Each row comes from the steps of one path. Every step used is in the known rows, and no mark comes twice. Write the path behind each row, first mark first.
Known rows:
lebu, gimeref, fefu, tolu, zoku, viban: [-0.79 -0.71  1.20  2.98  0.56  1.27  8.36 -3.72 -0.09  0.52 -5.54  1.59
 -1.13 -1.44  0.80 -5.51  0.01 -0.60  1.36  0.08  1.14]
lebu, gimeref, fefu, fela, viban, sopo: [-5.69  6.55 -1.30  3.15  0.83  4.41  2.02  0.54 -1.65  1.09 -5.03 -0.29
 -0.90  2.30  0.36 -4.59  1.83 -2.63  1.28 -0.52 -0.68]
gimeref, fefu, fela, viban: [-2.22  5.40 -0.25  2.02  0.43  3.07  2.15  0.53 -1.98  2.43 -2.92 -0.21
 -0.27  0.86  0.80 -3.32 -1.04 -0.85  1.87 -0.22  1.11]
lebu, gimeref, fefu, fela, viban, zoku, tolu: [-5.89  0.85 -0.95  2.61  0.44  3.20  5.24  5.01 -3.90  3.66 -5.08  3.14
 -1.32  0.14 -0.07 -4.93  1.92 -0.25  2.87 -0.58  1.02]
gimeref, fefu, tolu, zoku, viban, sopo: [ 2.02  1.48 -0.15  2.42  1.39 -1.26  5.82 -5.36  1.79 -1.36 -4.04 -0.05
 -0.29 -0.08  0.34 -3.60 -1.22 -0.70  1.61  0.09  0.50]
lebu, gimeref, fefu: [-2.49  1.06 -0.25  0.98  0.18  2.01  3.51 -1.25 -1.76 -0.32 -4.06  2.40
 -1.24  0.55 -0.14 -2.87  1.37 -1.13  0.01  0.12  1.96]
lebu, gimeref, fefu, fela, viban, zoku: [-3.91  2.00  0.01  2.58  0.42  4.60  3.63  4.41 -3.15  3.70 -5.02  2.09
 -1.36  0.35  1.55 -4.62  1.67 -1.36  1.43 -0.80  0.55]
tolu, fefu, fela, viban, sopo: [-2.21  5.42 -0.80  2.03  0.86  2.77 -1.97  1.34 -1.15  2.46 -1.39 -2.08
 -0.24  3.36  0.15 -0.81 -0.27  0.32  1.40 -0.03 -0.87]
zoku, tolu, fefu, fela: [-4.06  0.07  0.28  1.19  0.69  0.95  1.00  2.06 -1.93  2.70 -1.06  0.42
 -0.40  1.32 -1.22 -0.44  0.10  2.80  1.84  0.70  2.70]
tolu, fefu: [ 0.77  0.07  0.26 -0.20  0.18  0.46 -0.46 -0.47 -1.56  0.82 -0.53  0.69
 -0.65  1.56 -0.17  0.90 -0.87  1.86  0.04  0.47  1.67]
viban, sopo, tolu, fefu, gimeref: [ 0.08 -0.12 -0.21  0.04  1.26  2.13 -3.35 -0.57 -1.10 -0.39 -3.19 -0.89
 -1.28  1.81 -0.72  1.79 -0.03  1.13  1.16  0.04  0.13]
fela, viban, zoku, tolu: [-0.93 -1.71 -1.55  0.34 -0.25 -0.54  1.94  4.10 -2.33  2.11 -0.52  1.91
 -0.22 -0.30 -0.69 -0.84 -0.01  0.89  2.64 -0.57 -1.41]
tolu, zoku: [ 2.28 -2.06  0.05  0.50  0.00 -0.60  3.04 -1.92  0.44  0.47  0.62 -0.54
  0.55 -1.01  0.76 -1.18  0.68  0.44  0.39 -0.91 -0.42]
fefu, gimeref: [ 1.27 -0.60  0.93  0.40 -0.10  1.52 -0.14  0.22 -1.98 -1.80 -0.82 -0.29
 -0.42 -0.48 -1.13  0.70  0.58  0.83  0.40 -0.30 -0.81]
tolu, fefu, fela, viban: [-2.24  3.95  0.39  1.84  0.24  3.37 -0.66  2.20 -2.46  3.92 -1.19 -1.37
 -0.38  1.86  0.71 -1.16 -1.12  1.45  1.61  0.11  0.36]
fela, fefu: [ 0.97 -1.83  0.51  0.42  0.19  1.51  0.43 -2.07 -1.37  1.56  0.65  1.17
 -0.21  1.32 -0.11  0.11 -1.39  1.21  0.05  1.30  0.21]
zoku, viban, sopo: [-0.29  3.40 -0.63  0.38  0.70 -0.61  0.74 -0.88  2.15 -2.66 -1.30 -0.17
 -0.40  1.07 -0.97 -0.74 -0.49 -0.65 -0.36  1.16 -1.88]
viban, sopo, tolu, fefu, gimeref, lebu: [ 0.77  1.88 -1.22  0.79  1.65  1.46 -2.49  0.00 -1.28 -1.38 -3.88 -0.75
 -1.87  0.86 -2.06  2.29 -0.91  0.82  0.43  0.68  1.29]
lebu, gimeref: [-3.13 -0.46  0.19  0.83 -0.26  1.94  1.18  0.69 -0.81  0.13 -1.71  0.84
 -0.78 -0.06 -0.10 -1.76  2.01 -0.78 -0.46 -0.33 -0.48]
tolu, zoku, viban, sopo: [ 1.84  1.58 -0.54  0.83  0.72 -1.25  3.69 -2.84  2.57 -2.16 -0.54 -0.71
  0.17  0.00 -0.30 -2.01  0.21 -0.14  0.04  0.23 -2.19]
gimeref, fefu, fela, viban, sopo: [-2.34  7.22 -1.50  2.30  1.03  2.33  0.94 -0.17 -0.76  0.88 -3.22 -1.03
 -0.20  2.32  0.38 -2.97 -0.21 -1.87  1.61 -0.25 -0.12]
sopo, tolu, zoku: [ 0.10 -3.13 -0.04 -0.08  0.49  0.03  1.58 -1.29  1.59  2.54 -1.07 -0.90
  0.20 -1.75  1.78 -1.46  0.25  0.02  1.27 -1.06 -0.10]
viban, sopo, tolu, zoku: [-0.18 -1.56 -1.33  0.31  1.17 -0.55  0.37 -2.13  2.72  1.02 -1.27 -1.77
  0.33 -0.20  1.35 -1.00  1.06 -0.97  1.16 -1.10 -1.34]
gimeref, fefu, fela, viban, zoku, tolu, sopo: [-3.32  2.33 -0.47  1.72  0.82  3.79  4.97  3.81 -2.76  3.59 -3.56  4.31
 -0.93  0.61  1.03 -2.76  0.05  0.86  3.37 -0.25  2.58]

Which path is each row?
[ 1.72 -1.96  1.43  2.07  0.34 -0.85  4.73 -2.42  1.60  1.00 -1.55 -0.95
  0.09 -2.08  0.94 -2.67 -1.32  0.65  1.41 -0.06 -0.83]	fefu, tolu, zoku, viban
[-1.14 -3.35 -0.27 -0.34  0.43  0.70  3.01  3.22 -0.84  1.13 -0.52  4.54
 -0.68 -0.32  0.13  0.62  1.09  1.80  1.50 -0.21  1.37]	viban, zoku, tolu, sopo
[-1.01  0.78 -0.16  3.34  1.21  0.56  6.95 -4.31  1.05 -0.92 -5.74  0.63
 -1.06 -0.04  0.33 -4.99  0.86 -1.55  1.15 -0.20 -0.08]	lebu, gimeref, fefu, tolu, zoku, viban, sopo
[ 2.34 -2.37  0.54  2.84  1.18 -0.05  3.91 -5.00  1.35  0.84 -0.99 -0.42
 -0.04  0.60  0.40 -2.28 -1.93  0.91  1.27  0.97 -1.82]	fela, fefu, tolu, zoku, viban, sopo
[-2.86  3.88  0.14  1.96  0.03  2.83 -0.19  2.44 -0.95  2.99 -0.79 -1.96
  0.20  0.33  0.92 -2.13 -0.24 -0.46  1.42 -0.46 -1.39]	fefu, fela, viban
[ 3.07 -0.50  0.30  1.63  0.46  2.34  1.05 -1.37 -3.54 -1.27 -0.86  0.89
 -1.21 -0.02 -2.53  1.21 -1.75  1.67 -0.32  1.59  0.47]	fela, fefu, gimeref, lebu
[ 2.00  0.01  0.85  0.53  0.09 -0.50  4.94 -2.17  1.38 -0.57 -0.50  0.20
  0.06 -1.46  0.19 -2.20 -0.49  0.92  0.33  0.43 -1.01]	tolu, zoku, viban
[-0.28  1.06 -1.96  0.88  0.73  0.69  0.33 -1.57  1.77  2.17 -1.40 -2.49
  0.50  0.20  1.64 -2.02  0.17 -1.43  2.31 -1.52 -3.11]	fela, viban, sopo, tolu, zoku
[ 0.00 -4.28 -0.50 -0.47  0.40 -1.26  1.45  3.51 -2.66  1.82 -0.96  3.34
 -0.92  0.84 -1.10  0.99  0.13  3.03  1.54  0.24  2.09]	viban, zoku, tolu, fefu
[-5.07  4.29 -1.35  1.78  1.19  2.94 -2.88  2.30  1.40  3.54 -2.55 -3.23
  0.00  1.01  1.46 -1.97 -0.04 -1.97  2.24 -0.45 -2.26]	fefu, fela, viban, sopo, tolu
[-0.22  0.85  0.72  1.53  0.88  2.30  3.16 -2.60 -0.35  1.16 -3.41  2.52
 -0.86  0.30  1.69 -0.95 -1.32 -0.12  1.50 -0.19  3.84]	gimeref, fefu, tolu, sopo
[ 0.09 -2.75  1.58  1.90  0.63  3.63  1.35 -2.54 -0.67  3.33 -0.45  2.12
 -0.52  1.09  1.59  0.22 -1.98  1.40  1.18  0.88  1.56]	fela, fefu, tolu, sopo
[-2.13  0.52 -1.45 -0.17  1.16 -0.03 -2.61 -0.25  2.19  0.44 -1.81 -1.16
 -0.25  0.65  0.51  0.11  0.21 -1.65  0.81 -0.17 -0.84]	viban, sopo, tolu
[ 2.49 -2.19  1.22  0.79  0.05  2.88  0.20 -1.78 -3.35 -0.41 -0.26  0.96
 -0.63  0.71 -1.11  0.71 -0.76  2.05  0.45  1.06 -0.59]	fela, fefu, gimeref
[ 1.41 -4.71  0.40 -0.15  0.27  0.25  1.28  3.60 -4.49 -0.10 -1.75  3.05
 -1.41  0.36 -2.16  1.78  0.71  3.97  1.93  0.01  1.27]	viban, zoku, tolu, fefu, gimeref
[ 0.48  4.21 -1.95  1.37  1.15  2.52 -2.53  0.42 -2.29 -0.16 -4.07 -1.43
 -1.75  1.34 -1.66  1.18 -1.95  0.33  1.68  0.24 -0.62]	fela, viban, sopo, tolu, fefu, gimeref, lebu
[-2.24  3.11 -2.05  0.49  0.72  1.28 -2.75  0.09  1.23  1.72 -1.99 -1.94
 -0.13  1.10  0.87 -0.85 -0.66 -1.93  1.93 -0.55 -2.70]	fela, viban, sopo, tolu
[-1.48  2.37 -0.48 -0.25  1.44  0.56 -1.18 -0.86  1.95  0.32 -3.50  0.06
 -1.38  1.79 -0.16  0.03 -1.84  0.72  0.58  1.72  0.23]	zoku, viban, sopo, tolu, fefu
[ 1.92 -3.74  0.75  1.98  0.29 -0.99  2.73 -2.19  0.58  2.09 -0.39 -1.33
  0.59 -1.64  1.55 -1.68  0.04  0.20  1.57 -1.43 -0.05]	fefu, tolu, zoku
[-4.02  1.76 -0.38  0.96  1.85  2.29 -3.54  1.55  1.02  3.25 -2.81 -1.80
 -0.73  2.11  1.01 -0.17 -0.01  0.20  1.06  0.40  1.33]	viban, sopo, tolu, fefu, fela
[-2.97  2.21 -1.24  2.22  1.21  2.36  0.16  0.69  1.89  4.08 -1.90 -3.71
  0.60  0.00  2.26 -3.39  0.64 -1.52  2.61 -1.45 -2.56]	fefu, fela, viban, sopo, tolu, zoku
[ 0.25  1.64  0.50  0.15  1.29  2.16 -1.23 -0.65 -0.02 -1.59 -4.31 -0.18
 -1.76  1.35 -1.31  0.86 -1.35  1.52  1.08  1.39 -0.55]	zoku, viban, sopo, tolu, fefu, gimeref
[-1.56  2.92 -1.90  0.32  0.90  1.85 -3.09 -0.37 -0.15  2.63 -2.52 -1.17
 -0.71  2.69  0.60  0.24 -1.55 -0.12  1.96 -0.17 -0.82]	fela, viban, sopo, tolu, fefu
[ 0.28 -1.12  0.67  0.01  0.65  0.20  3.45 -1.82  2.51  1.60 -2.27 -0.39
 -0.31 -2.20  1.30 -2.52 -1.05  0.51  1.13  0.52 -0.71]	sopo, tolu, zoku, viban
[-4.37  2.72 -0.37  1.83  0.23  2.15  0.97  2.55 -3.02  3.86 -1.35 -0.14
 -0.33  1.78 -0.87 -1.61 -0.73  2.36  3.07  0.28  0.85]	zoku, tolu, fefu, fela, viban
[-4.64  4.22 -1.72  2.10  0.90  1.38 -0.42  1.81 -1.93  2.38 -1.46 -1.01
 -0.21  3.24 -1.33 -1.19 -0.02  1.31  2.89  0.14 -0.44]	zoku, tolu, fefu, fela, viban, sopo
[-0.28  2.42 -0.93  0.68  0.80  3.09 -3.24 -0.06 -2.11  0.64 -3.33 -1.49
 -1.22  2.22 -0.45  0.79 -0.93  0.64  2.33 -0.37 -1.69]	fela, viban, sopo, tolu, fefu, gimeref
[-4.06  2.66  0.34  1.31  0.78  4.07 -1.98  2.78 -1.14  6.03 -2.84 -1.71
 -0.73  1.22  1.68 -1.39 -1.58  0.90  2.38  0.05  0.81]	sopo, tolu, fefu, fela, viban
[-0.96 -2.57  0.51  2.92  0.49  1.15  6.40 -3.56 -1.14  1.65 -4.48  0.89
 -0.68 -0.98  1.39 -4.48  1.20 -0.90  1.45 -1.41  1.87]	lebu, gimeref, fefu, tolu, zoku
[-4.40  6.00 -1.66  1.83  1.58  2.99 -0.62  0.38  0.38  2.85 -4.79 -1.49
 -0.47  1.59  1.36 -3.17 -0.83 -2.34  2.61 -0.18  0.18]	gimeref, fefu, fela, viban, sopo, tolu
[-3.98  3.50  0.34  1.06  1.91  2.25 -1.37  1.21  2.11  2.12 -4.06 -1.34
 -1.23  1.74  0.34 -1.15 -1.19  0.78  0.96  1.82  0.57]	zoku, viban, sopo, tolu, fefu, fela
